Known rows, with every way that one mark hangs from another
T[G]: [ 45.9  -3.7  -3.8  -4.1 -12.8  16.8  21.2   0.6  28.6 -26.2  -7.9 -24.2
  -3.9   1.8 -20.2  37.4 -26.7  -5.6   8.9  13.5 -28.9  19.5   8.8   1.1]
G[H[T]]: [  0.9  -3.6 -12.8   5.3  -8.2 -10.3  10.2 -21.2   3.0  -8.7 -18.1  14.6
 -33.3  13.6   7.1  30.9  16.7   2.9  21.2  -1.0 -20.2  15.8   3.6  35.4]
R[G T[H]]: [ 10.3 -31.0  -9.2   9.1  -2.8   4.1  38.4   4.5   6.6 -15.1 -34.7  -1.6
 -18.9  15.5  12.0 -15.5   3.9  -6.8  23.6   6.9 -15.6  15.0  30.3 -13.3]
W[L T[G]]: [ 15.5 -10.6 -12.5  -6.1   2.1   2.9 -16.8   3.1   5.9 -20.4  15.7 -37.9
  -1.3  -0.3 -15.3  13.5   8.2 -17.9 -22.4   8.9   4.8  12.8   3.3  -9.7]
R[T]: [ 21.3 -22.6  -7.2 -14.7  -9.5  -4.0  37.9 -14.0   1.8 -37.5 -13.0 -13.1
   6.8  -8.4   1.6  23.7  -5.6   3.3  34.3   8.9 -25.1   4.0  11.8   9.5]
W[H[T]]: [-18.0   7.3   4.0  11.2 -17.4  -0.5  10.6 -17.4  -4.3   2.2  -5.5   4.3
  -3.3  -3.3   2.6  25.4 -13.3  13.4  19.2   4.0   2.2  -5.1 -18.2   8.8]
T[H]: [ -1.4  -0.1 -15.9  -6.1  -6.1   2.4   8.7 -13.7   8.0 -17.7 -34.7  -5.8
  -3.3   6.7  -7.0  12.4 -24.1   0.0  -1.3   1.8 -12.2  16.2  10.5  22.5]
L[V[W]]: [ 31.0  12.1   8.9 -15.1  -7.4   2.1   1.2   9.3  22.0  -1.2 -28.7  17.7
  37.7  -4.0 -13.5  -4.2 -57.3  20.4  17.2   3.1 -27.4 -14.2  12.1  17.0]
G[H]: [ 18.2 -15.9 -16.7 -11.9  -4.4 -12.1   0.6   2.8  -1.8 -21.1 -11.2  -0.5
 -22.9   5.1   0.5  29.1   1.1   6.5   5.2  -5.8 -33.1  18.7  17.5  16.8]
R[T[G H]]: [ 30.2 -20.6 -13.5  20.1 -12.1  20.2  39.1   6.3  18.2 -26.3 -29.7 -11.7
  -2.7  15.6   2.0  -8.5  -4.2  -9.5   2.4  14.3 -19.5  20.2  16.3   2.9]
W[H[R[G] T]]: [-14.3  13.6  16.9  19.9  -2.9  13.4  31.7 -18.7  -0.1  40.9  -0.3  29.3
 -39.7   0.3  10.4  28.8  13.5   5.7  42.6   1.5  -0.1   2.7 -22.8  -6.9]
R[G[H] T]: [ 29.8 -47.3 -10.2   3.7  -1.7  -9.9  30.9  24.8  -2.3 -19.5 -12.1   1.9
 -38.1  15.5  18.7   1.9  27.1  -0.1  29.7   0.0 -36.9  16.3  35.7 -17.0]
V[W[R[G]]]: [  1.1 -10.1  16.8 -17.1   7.3 -14.0  -9.5  21.8  16.0  -2.4  11.5 -14.3
   4.2   0.8  -6.3 -28.1 -19.0  -0.6   6.2  -6.8   4.9 -10.2  19.6 -24.3]
W[H L T]: [-30.7  -7.1  -7.2  -6.4   1.2 -15.5 -36.5   5.2 -29.9  -8.0  25.1 -23.3
  12.3 -15.0  -0.5  -2.4   8.3   3.6 -30.5  -3.6  21.9 -11.5  -9.2 -17.9]
G[H[R T]]: [ -1.4  13.8  -7.2   6.8   1.2  -1.2  25.2 -39.7  -0.9  18.2 -12.7  39.2
 -50.9   8.8  12.3  48.8  38.6   1.9  35.5  -5.2 -21.0  20.8 -15.9  47.6]
W[H L R T]: [-46.3  -7.5  -2.9  -9.9   1.9 -12.8 -42.5  15.5 -40.9  -2.3  52.4 -38.9
   8.5 -24.7   7.8 -24.7  18.4   0.3 -54.0 -19.6  40.6 -23.0 -18.5 -36.6]
R[G[H[T]]]: [  7.5 -17.3  -5.8  12.9  -3.4  -7.1  17.1  -5.0   7.3   4.3 -16.9  14.6
 -56.4  23.6  10.3  17.9  23.3  -2.5  33.1   0.0 -21.8  20.5  18.4   6.5]
H[R[G T]]: [ 25.8 -17.8   5.7  -4.2   4.8   9.7  58.7 -17.2   3.0   0.4  -7.9  11.8
 -27.5  -2.8  10.6  29.7  19.1  -3.9  58.6   6.9 -27.4  12.0   6.1  -6.3]
R[G[H]]: [ 24.4 -28.7  -9.9  -4.3   0.6  -8.4   6.1  17.9   3.2 -10.2 -11.3  -1.3
 -44.8  15.1   3.3  18.4   6.0   1.1  15.7  -4.2 -33.7  21.9  30.6 -10.9]
V[W[L R[T]]]: [-20.0  -9.7   2.9 -18.6  12.2 -25.2  -3.8  -2.3  -6.7 -32.7  21.4 -11.8
  37.5   0.4   2.2 -31.8  11.7 -13.4  -3.2   1.7  29.5 -14.6  13.1  -1.0]
V[W[R]]: [ -5.4   2.5  11.1 -25.8   2.1 -18.7 -15.8   6.6   9.4 -14.3  10.1 -13.4
  24.9  -9.0  -7.8 -15.4 -25.2   4.7  -4.3  -8.2   8.0 -12.5   5.2   5.4]
L[V[W[T]]]: [ 18.0   4.4  11.1 -16.0  -4.7  -5.8 -24.8  19.2   9.4  12.8 -14.1   5.6
  35.0 -17.0  -4.4 -29.3 -35.5  26.0  -1.7  -4.9 -19.3 -27.7   6.7   4.9]

Rows
[-42.5  21.9  -3.7  -7.4  27.7 -19.5 -41.8 -21.6  -6.6  20.7 -13.0  20.7
  16.2   7.3  -0.6 -29.1  24.7  -8.8 -21.9  -2.4  32.5   1.6  -4.2  32.1] -> V[W[L T[H[R]]]]
[-16.6  -7.2   8.9 -16.4  19.1 -21.4 -22.5  11.6   6.0 -10.8  20.6 -14.1
  10.2   9.7  -9.2 -26.0  -4.8 -19.4  -6.8  -2.2  29.1  -4.9  23.1 -22.6] -> V[W[L R[G]]]
[ -1.2  27.9   0.8   2.6  -1.5  25.0  16.4 -12.4 -20.4  23.3   3.6  28.5
   6.3 -16.1  -0.6  27.9 -15.4   9.0   0.7  -2.2  -3.1  -7.2 -25.4   2.2] -> W[H[R] L[V]]
[ -0.3   5.9  -2.9   3.9   9.0  16.8  28.8 -18.1  10.0  20.7 -30.8  17.6
 -39.4   9.7   1.6  17.2   3.6  -7.4  23.8  -0.5 -12.8  25.5   5.7   6.5] -> T[H[R[G]]]
[  2.6   8.9  -5.0   1.4  -9.6  14.5   1.0   6.0 -16.8  -4.2  -1.4   4.3
  22.4  -9.4  -6.3  10.7 -34.6  10.7 -13.0   1.2  -1.6 -13.0  -6.9 -11.2] -> W[H L[V]]
[-27.7 -16.5  11.3 -18.8  21.9 -26.5 -48.3  22.1  -5.9   2.3  34.8 -26.9
   6.9  -1.6  -0.4 -50.5  16.6 -13.7 -25.0  -9.9  36.9 -17.6  16.1 -34.6] -> V[W[L R[G] T]]
[ 28.8   6.1   3.9  20.5  -8.3  19.0 -26.8  39.2  28.0  23.9 -34.1   6.0
  26.2   7.9  -3.3 -61.6 -33.0  12.4 -33.3  -0.6 -13.2 -11.8  10.4  -4.1] -> L[V[W[T[G H]]]]
[ 15.3  17.2   1.6  36.8 -19.2  34.9  16.6   3.5   6.7  12.6  -1.6  10.9
   6.1  10.2  -5.1   9.1 -18.6  -2.9  -5.9  13.7   6.0  -4.7 -17.4  -8.8] -> W[H[T[G]] L[V]]
[-40.6  18.7  13.3  -4.1  19.2 -23.3 -49.4  -0.9 -20.3  28.4  24.8  17.7
  29.3 -10.9   1.3 -20.1  19.2   7.6 -18.6  -5.2  32.0 -18.8 -19.8   0.0] -> V[W[H[R] L T]]
[  7.5  -2.5 -10.9 -17.8  -1.9   6.8  -9.8  -2.8 -13.0  -4.4  -1.2 -14.3
  13.0 -15.4  -5.7   5.7 -11.5   3.4 -11.8  -3.5  -4.7  -9.6  -0.7   1.7] -> W[L[V] T]
[-21.8   0.1  -1.5  -6.1   5.7 -22.2 -43.8   8.2   7.6   3.3 -26.0  -0.8
  21.8   2.6  -0.9 -45.5  -9.0  10.2 -22.1  -3.7   8.6  -8.2  11.1  15.1] -> V[W[T[H]]]
[-15.7   5.4  23.5   0.1  -9.7  -1.2 -44.2  52.1 -17.3  35.7  27.1  -5.4
  39.6 -30.7  13.5 -69.3 -25.4  35.7 -42.5 -25.7  12.2 -53.2 -16.0 -37.0] -> L[V[W[H R T]]]
[ 44.1   1.3  -8.4   7.3  -0.7  17.2  21.5   2.0  15.5   6.9  -2.4  14.8
 -41.6  10.7  -0.3  42.0  21.2  -3.1   7.8  -1.7 -37.2  31.9  -1.6  14.7] -> T[G[H[R]]]
[-48.1  -4.8 -18.0 -11.9  10.6  -7.3 -34.8  -7.1 -27.4  -8.9  14.6 -37.3
  -4.5  -6.2   6.0 -35.8  23.0 -16.2 -55.5 -16.6  40.4  -1.9  -2.5  -5.1] -> W[L R T[H]]
[-24.1   7.6   2.5 -26.5  13.6 -24.9 -27.6  -7.7   0.2 -22.3  20.8 -13.9
  33.0   0.3 -12.6 -15.4 -10.9 -13.1 -17.9  -3.2  32.3  -8.6   7.8   5.9] -> V[W[L R]]
[-11.5  20.6  11.3  30.5  -1.3  -6.7 -22.5   0.4  17.9   2.7   4.7  14.6
  29.4  23.6 -11.4 -13.9  -7.1 -10.7  -6.8  19.4  31.1  -2.8  -6.8   2.6] -> V[W[H[T[G]] L]]
[-28.3 -17.0  -4.4  -1.8  -2.4  -5.6   7.0   8.6 -35.6 -25.1  38.5 -23.8
  16.4 -14.0  14.5 -16.6  18.3  -5.5 -20.5  -5.9  30.7 -17.0  -7.6 -30.0] -> W[H L R[T]]
[-24.2  10.8   4.6  -5.9   7.9 -25.9 -37.9   6.6  -4.6 -11.3   5.7   7.2
  45.0   6.7 -13.2 -10.1 -22.4   2.9 -13.2   6.8  25.3 -11.7   4.7  -0.4] -> V[W[H L]]
[ -9.7  29.2   4.5  29.9  -0.9  23.3  20.2 -29.1   1.4  22.9  14.2  19.5
 -15.4   9.2  -3.0  35.5  23.1 -15.8   8.7  13.2  20.8  13.3 -34.4   9.7] -> W[H[R T[G]] L]
[ 17.3 -11.1   3.9  12.7 -16.8  10.5 -19.7  36.4  -1.0   3.2  20.7 -32.0
   2.3 -12.6  -1.9  -6.2  -8.1  12.5 -27.2  -0.7  -7.4  -7.1 -11.8 -35.5] -> W[H T[G]]
[-19.4   0.5  -0.1 -23.4  16.0 -34.5 -51.1  -4.7  -0.3 -12.7   6.1  -9.7
  33.8  -0.1 -12.4 -17.5   0.9  -3.6 -13.0   3.1  20.5  -9.8  10.5  12.3] -> V[W[L T]]
[ 52.4 -35.2 -14.7  13.7 -11.1   6.6  31.0  27.8  11.2 -29.2  -5.3  -6.4
 -20.8  16.1   8.8   8.8  20.6  -2.9   8.2   6.4 -41.3  22.2  20.6  -5.4] -> R[T[G[H]]]
[ -4.1 -31.8  -4.4 -10.8   8.6  -4.4  28.8   2.7 -14.2 -29.7  25.2 -30.2
 -14.0  -0.3   8.4  -9.9  24.4 -24.0   9.0   0.5  16.8   1.1  20.2 -33.5] -> W[L R[G T]]
[ 12.4  11.5  15.0 -18.3  -6.3   3.3  -3.3  14.7  11.1   2.2  -0.1   1.7
  32.4 -15.1  -4.9 -27.1 -45.2  17.3  -5.6 -13.1  -7.6 -25.0   4.2  -0.8] -> L[V[W[R]]]
[-15.1  21.0 -14.1   0.4  10.5  21.7  -2.3 -22.1 -17.5  31.2 -20.6  18.2
  -6.4  -7.4   6.0  -6.1  12.4  -1.8 -20.4  -8.5   6.3   1.2 -15.5  21.6] -> W[L[V] T[H[R]]]
[-26.3   0.0   0.3  -3.2  -7.0  11.0 -29.8  28.9 -40.0  18.0  40.1 -24.0
  14.6 -31.3  12.1 -35.8  -4.1  12.8 -54.4 -22.2  25.0 -35.8 -21.8 -40.7] -> W[H L[V] R T]
[-33.7  13.8  -4.6  10.5  -5.6  -7.6   0.0 -29.0 -14.6  -7.0   3.6   5.4
   4.3   4.6  -2.5  25.7   3.9  -4.5   5.6  10.3  25.4  -0.8 -16.3  11.9] -> W[H[T] L]
[-10.9  24.8  19.6  -2.1   5.0  -9.9 -11.8  -3.7   1.1  23.2   2.0  32.1
  23.0  -9.1  -3.4   5.4 -15.7  19.7  13.5  -0.9   0.5 -11.8 -17.0  10.7] -> V[W[H[R]]]
[  5.8  11.8  10.3   4.2   3.2  11.3  46.6 -42.4  14.3  23.0 -13.1  23.8
 -47.2   4.8   1.9  48.3  15.7  -6.7  60.9   6.9 -11.7  15.8 -10.2  17.8] -> H[R[G] T]
[  7.5  16.6  19.9  32.3 -14.2   1.3  -9.0  12.3  28.9  11.6  -3.9  16.0
  24.1  16.5  -7.1 -15.5 -22.1   7.7   6.3  14.1   6.8  -7.9  -8.7  -1.5] -> V[W[H[T[G]]]]
[ 19.1 -15.9 -11.1  -3.8   3.3  -2.9  38.7 -11.4  -9.8  -5.6  -8.0  24.0
 -31.8   0.7  20.6  30.6  43.5   5.5  32.2  -5.1 -34.7  17.5   1.9  23.7] -> G[H[R[T]]]
[ 25.9  22.1   6.2  13.3  -7.2  27.7  46.0 -42.1  27.1  14.8  -9.2  13.8
 -30.9   5.6  -8.2  54.7   9.0 -11.1  39.3  13.6 -16.1  23.3 -23.7  32.1] -> H[R T[G]]
[ 22.4  17.0  -7.8  12.9  -1.5  31.3  28.3 -14.6  23.4  11.2 -26.7   8.4
 -22.9  10.1  -7.7  25.8  -3.2 -10.7   1.6   6.3 -16.6  30.7  -8.8  19.8] -> T[G H[R]]
[ 11.0   8.6  -6.2  14.9   1.1  25.2   2.5  -5.4   9.4  24.1 -12.5  -3.9
 -25.3  -1.5   1.2  -0.2  18.2  -5.4 -16.1  -1.8  -8.3  17.5 -13.8   7.5] -> W[T[G H[R]]]
[-41.2   9.9   8.8  -8.4   8.0 -22.2 -41.1  15.8 -15.9  -8.0  34.6  -8.7
  40.3  -4.9  -4.0 -33.2 -12.1  -0.4 -35.9  -8.0  42.2 -23.0  -4.0 -18.6] -> V[W[H L R]]
[ 48.6  -6.6   1.2   2.7  -5.0  25.4  59.1 -12.6  17.9  -8.3  -2.5   1.1
 -10.8  -2.1   0.7  37.3  14.1  -7.3  37.3  12.3 -29.8  17.2  -7.0   7.1] -> H[R[T[G]]]
